Known rows, with every way that one mark hangs from another
gefel(gife(fogeru(resup) gebusa) rarazot): [  9.0   0.3   0.5   8.9  -7.7  -0.6  -0.4  30.4   1.3 -10.6  17.4   1.9
   9.3 -15.1  -3.5   4.5   0.4 -14.1   1.5   6.2]
resup(fogeru(gife(gebusa gefel(rarazot))) punuk): [  3.4   2.2  13.4   8.7  -7.3  -2.7   7.9   9.5   4.0  -7.5 -19.2   1.3
  -2.7  24.9   4.3  -2.4   8.1   2.9  -6.2 -32.6]
fogeru(gife resup): [-10.9  -6.6 -21.0  13.8   6.5 -10.0   0.0  -1.2  -3.8   5.7 -20.2  -0.7
 -13.0   4.7   1.4  11.7  35.8   7.1   1.0  -1.8]
fogeru(resup(punuk)): [  9.2  -8.2   1.2  -2.1  -0.3  -8.9 -16.1 -15.9  -4.3  10.5 -26.2   0.0
  -7.9   5.0 -10.7   5.4  18.4  24.3   9.0  23.5]
gopim(gebusa(gife(fogeru(resup)))): [ -4.9 -10.3  -0.7   2.0  18.5  -3.1  -6.3 -21.6  -5.1  18.7  14.3   4.0
   3.3 -25.7 -10.0   8.3  -3.7   4.4  11.0  25.8]
rarazot(gefel(gife(fogeru(resup(punuk)) gebusa))): [ -0.3  11.5  18.4  17.9 -17.1  -6.8 -18.2  36.0  -1.7  -7.0  -6.9  13.6
  -0.4  -5.4  -3.1 -12.3  -7.0   0.9  14.5   9.8]
punuk(resup(fogeru(gife(gebusa)))): [-10.8   3.2 -10.2   6.1   6.6 -25.2   1.9   5.7   5.8  -7.8 -67.0   8.8
 -11.3  20.0  12.2   0.3  30.7  12.1 -29.8 -35.8]
resup(fogeru): [  2.9  -9.7 -16.8 -10.6  23.3 -15.3   4.1 -15.8  -3.5   1.9 -38.9 -10.2
  -1.3  18.8   1.1   2.1  17.9   0.6 -11.5  -2.0]
punuk(resup(fogeru(gife))): [ -8.0  -0.8  -8.9   2.2  17.8 -18.0   0.3   0.1   6.4  -2.1 -37.5   2.0
 -14.7  22.8  10.1  -3.5  27.9  20.2 -24.4 -29.9]
lemobut(gopim(gebusa)): [ 10.1 -15.1  -4.9 -23.6  10.9 -12.3  16.9 -23.3   3.1  16.7   1.1 -13.6
   0.7 -22.4   7.4   8.4   3.7   2.3   0.4  28.0]
resup(fogeru(gife(gebusa gefel)) punuk): [ -4.9   3.0  -3.3   9.0  -7.1  -7.5   4.4   9.6  -2.3  -5.8 -49.5  -0.9
  -8.4  29.6   6.5  -9.9  12.0   2.5  -7.3 -36.7]
lemobut(gopim(gebusa(gife(fogeru gefel)))): [  2.2  -4.1   0.1 -18.7  -1.4  12.5  11.6 -17.9   4.3   9.2  43.1  -8.7
   5.6 -28.4   1.8  -2.7 -42.1 -11.3   6.5  14.8]
gefel(gife(fogeru(resup(punuk)) gebusa) rarazot): [ 14.4  -1.5  23.0   6.3 -16.8  -1.4  -6.2  26.5   2.9  -4.6  15.3   7.9
   8.3  -8.4  -9.0   1.1  -3.3   1.9   7.6   7.1]
gopim(gebusa(gife(fogeru(resup) gefel(rarazot)))): [  6.5  -0.7  10.5   5.1  10.6  16.8 -10.5  -9.2  -0.7  11.2  62.2  -0.4
   7.8 -30.7 -11.2   4.6 -25.6  -3.2  15.8  24.3]
fogeru(gife(gebusa)): [-15.6  -0.7 -13.5   0.4  -2.1 -14.0  19.2  -4.8  -1.3  -4.8 -53.0   5.3
  -1.4  11.9  11.3   9.5  30.8  -5.2 -16.5 -16.2]
punuk(resup(fogeru(gife(gebusa gefel(rarazot))))): [ -0.1  12.8   1.3   9.8  -1.1  -4.8  -3.8  19.2  10.5 -16.4 -17.2   5.0
  -6.1  15.3  10.5  -0.6   7.5   5.1 -25.4 -37.8]
lemobut(gopim(gebusa(gife(fogeru gefel(rarazot))))): [ 10.6  -3.1  17.8 -20.3  -1.7  17.6  14.8 -17.8   8.5   7.9  72.9  -7.6
  10.2 -31.5  -1.8   5.1 -47.7 -11.3   6.6  17.3]
gebusa(gife(gefel)): [ -2.5   3.8  -3.3 -20.1   1.8   4.8  -1.5 -28.1  -1.0  -4.0  -8.8  -0.7
   6.2   7.9  -2.6  -1.6 -32.1  -3.8 -10.4  20.8]
resup(fogeru(gife(gefel)) punuk): [ -1.6  -0.9  -1.6   4.1   4.0  -0.5   2.7   4.1  -0.4   1.3 -19.5  -8.1
 -10.6  31.5   5.9 -13.1  10.2  11.4  -1.1 -30.9]
gife(fogeru gebusa gefel(rarazot)): [  6.6   8.5  -4.6  -6.1  -8.7  17.3   5.6   6.3   1.9 -13.1  21.5  -3.4
  12.7  -3.8   2.3   1.3  -0.3 -20.9  -5.0  -9.9]
gife(fogeru gefel(rarazot)): [  9.5   4.8  -2.6 -10.4   1.3  25.1   4.9   1.2   1.8  -6.8  50.4 -11.2
  10.3  -3.6   1.4  -1.9  -4.6 -13.0   0.4  -4.1]
gebusa(gife): [ -4.9  -6.2   3.7 -23.3   9.7  -9.4   6.1 -38.8  -1.3   1.6 -29.4   4.9
   6.8   8.4  -4.2   9.4 -14.8   3.9 -14.0  25.0]
gefel(rarazot): [  8.6  -6.4   7.0 -20.5  11.2  -2.0   9.7 -21.0   1.6  -0.1   4.0  -4.4
   8.2   3.8  -0.2  14.2  11.5   2.6  -8.5  18.6]
resup(fogeru(gife(gebusa)) punuk): [ -6.5  -6.8   1.3   5.6   1.1 -22.8  12.4  -2.3  -1.6   0.7 -69.6   5.1
  -8.7  29.4   6.0   1.2  30.0  11.2 -10.0 -32.0]

Rows
[  5.9   0.3  12.3  14.5 -11.7  11.6  -9.8   6.8   1.0   2.9  26.9  -1.1
 -10.3   5.0  -4.9   2.9   9.9  16.9  12.4  -2.6]
fogeru(gife(gefel(rarazot)) resup(punuk))
[ -8.3  13.3   4.3   0.7  -4.9  -4.5   2.7  31.5  -0.8 -15.4  -7.0   7.6
  10.5  -2.0  11.1 -11.4  -8.8 -19.9  -3.0   1.7]
rarazot(gefel(gife(fogeru gebusa)))
[ -6.8  11.6  -3.3  21.5  -7.9  -8.8 -15.6  40.5  -1.7 -12.8  -4.8   8.2
   0.4 -11.4   2.4  -7.3  -3.3 -15.6   6.8   8.4]
rarazot(gefel(gife(fogeru(resup) gebusa)))
[  7.1   6.0  -9.3  11.5 -21.2   9.4 -20.1  10.1  -4.9  -4.1  -8.7   2.2
  -3.5  -4.1  -9.5  -8.7   4.4   1.3  10.7  -6.0]
gife(fogeru(resup(punuk)) gebusa gefel)
[ -2.0   1.9  -4.1  14.2 -10.4   5.8 -12.5   6.1  -3.0   4.2  -3.1  -1.7
 -14.5  10.1  -1.7  -5.0  15.1  16.9  11.9  -5.8]
fogeru(gife(gefel) resup(punuk))
[ -0.1  -6.3  13.3  -0.4  -7.1  -0.4 -13.1 -23.1  -3.1   8.6  -3.8  11.0
  -3.1  -1.7 -18.1   4.8 -11.6  17.4  11.3  15.1]
gebusa(gife(fogeru(resup(punuk))))
[  4.5   5.3   2.1   4.9  -4.0  20.2 -13.8  -6.5   0.5  -3.7  49.0   2.2
   3.6 -12.0 -15.5   6.6 -29.5  -8.5   8.3  14.1]
gebusa(gife(fogeru(resup) gefel(rarazot)))
[ -4.2   1.3   2.8 -14.3  15.5  14.4   3.8 -17.6  -2.7  10.8  30.4  -3.0
  13.1 -16.8   0.1  -7.3 -25.1  -5.2   3.9  14.9]
gopim(gebusa(gife(fogeru gefel)))
[  9.7   2.1  -7.7   6.1 -10.1  17.0 -20.6   5.3  -4.7   2.6  20.3  -4.6
  -5.4  -2.2  -9.8 -10.7   2.7   8.6  17.5   0.8]
gife(fogeru(resup(punuk)) gefel)
[  6.5  -6.6  -2.9   3.4  -3.4   2.6 -13.4  -6.0  -4.4   9.5   0.8   1.0
  -6.4  -2.8 -11.4   0.1  19.4  14.5  14.2   5.3]
gife(fogeru(resup(punuk)))
[  7.7  -3.8  12.7 -17.0   5.7   8.1  14.9  17.6   5.3  -5.6  44.6  -6.9
  17.1  -3.0   3.5  -2.0  -7.7 -10.8  -3.8   5.8]
gefel(gife(fogeru) rarazot)
[ -4.8   8.4  -1.9  16.4   2.7   0.3 -16.3  34.6  -2.7  -5.2  25.5   1.9
  -1.4  -9.4   0.2  -8.7  -5.5  -8.5  12.9  15.6]
rarazot(gefel(gife(fogeru(resup))))
[ -6.6  -8.6   9.2 -16.7  23.1  -0.7  12.0 -29.9  -3.1  16.9  11.6   3.1
  13.0 -16.4  -0.8   4.2  -8.5   0.4   0.8  18.1]
gopim(gebusa(gife(fogeru)))
[  3.6  -3.8 -10.0   0.4  -4.7  10.3  -6.6  -9.4   0.8  13.2  46.1  -7.0
  -3.6 -37.3  -7.6   1.0 -38.5  -6.3  15.4  21.7]
lemobut(gopim(gebusa(gife(fogeru(resup) gefel))))
[  8.2 -14.9  18.3  -5.4  -6.2  -4.2  -3.5 -24.2   3.4  24.5  23.4   2.9
  -6.7 -32.4 -13.4   7.7 -24.1  17.6  20.9  27.6]
lemobut(gopim(gebusa(gife(fogeru(resup(punuk))))))
[ 10.6   3.7  23.6   1.4 -13.8  19.8 -18.0 -10.8   0.4   0.6  46.5   6.9
   1.4  -5.7 -20.3   1.0 -33.0   9.0  14.2  13.6]
gebusa(gife(fogeru(resup(punuk)) gefel(rarazot)))
[  1.4   6.4  20.1  12.6  -5.8  -0.2 -20.9  31.9  -1.0   0.3  22.2   6.1
  -2.8  -3.0  -4.9 -14.7  -9.2   8.7  19.3  15.6]
rarazot(gefel(gife(fogeru(resup(punuk)))))
[-13.4   7.1 -19.6   3.6  -9.3   0.4  10.8   6.9  -1.8 -10.8 -33.1  -0.5
  -1.4  12.9  13.7  -1.5  14.4 -12.4 -12.2 -20.9]
fogeru(gife(gebusa gefel))
[-13.1  -4.7 -20.5   8.8   9.6 -22.2  16.3   0.7  -2.0  -4.3 -66.2   0.7
  -5.0  24.4  10.5   6.2  32.3  -7.1 -17.2 -32.4]
resup(fogeru(gife(gebusa)))
[  6.1  -5.3   3.2 -25.7   1.5   0.4   9.9 -28.3   4.6  10.9  16.6  -8.4
   3.5 -23.0   2.4   1.3 -44.9  -3.5  -0.2  33.0]
lemobut(gopim(gebusa(gife(gefel))))
[ -1.6   5.5  -8.5  11.7   1.8  -2.3  11.5  12.9   1.5 -12.9 -16.2  -4.7
  -1.7  18.8   9.2   3.7  11.5 -14.8 -12.5 -33.5]
resup(fogeru(gife(gebusa gefel(rarazot))))
[ -1.1  10.0 -21.8  -5.2  -7.9  12.0   2.5   5.5  -3.5 -11.3  -7.7  -4.0
   8.4  -1.1   4.3  -7.6   3.2 -20.0  -6.0 -14.5]
gife(fogeru gebusa gefel)
[ -1.7  -0.6 -25.5  11.6  -4.0  -6.2  -6.9   1.9  -5.7  -2.6 -25.8   3.7
  -2.2  -9.8  -5.0   8.3  26.3  -9.5   1.0  -2.7]
gife(fogeru(resup) gebusa)
[ -5.0  -6.8   1.4  12.3  -4.0 -10.1  -4.9  -4.8  -3.2  10.0 -22.8   3.1
 -15.6  10.6  -2.5   5.5  30.5  24.3   7.5  -1.3]
fogeru(gife resup(punuk))
[-10.3   4.5 -25.8  12.1   3.0  -8.0   9.2  13.9  -2.2 -10.6 -46.6  -5.1
  -6.2  24.4  10.8  -5.2  15.7 -13.3 -13.6 -37.0]
resup(fogeru(gife(gebusa gefel)))
[ -4.9   8.4  -2.3   2.6  -9.7   5.5  14.3   7.2   3.2 -12.2  -2.9   0.2
   4.0   9.4  11.0   7.2   9.7 -11.3 -11.4 -17.5]
fogeru(gife(gebusa gefel(rarazot)))
[  7.9  -1.6  23.9 -20.2  17.0   7.2   4.4 -28.4   2.0   9.9  34.1  -0.9
  15.4 -15.2  -1.9   5.4 -32.6   1.0  -0.8  35.8]
gopim(gebusa(gife(gefel(rarazot))))
[ -6.6   8.9   7.8  -3.6   5.6   1.5   2.2  26.8   1.0  -7.8  23.2   0.4
   8.7  -1.3   9.3 -13.8 -10.4 -13.2   2.0   7.2]
rarazot(gefel(gife(fogeru)))
[ -1.5   3.4   1.1  -1.0   1.4  12.6  12.8   1.9   3.3  -5.9  26.9  -7.5
   0.1   9.8   8.2   5.1   7.6  -4.5  -5.2 -10.4]
fogeru(gife(gefel(rarazot)))
[ -4.5 -10.4   3.3   0.9  10.5 -14.8  10.7  -6.8  -1.5   8.1 -39.1  -1.8
 -11.7  31.7   4.7  -1.4  27.8  18.2  -4.1 -26.2]
resup(fogeru(gife) punuk)
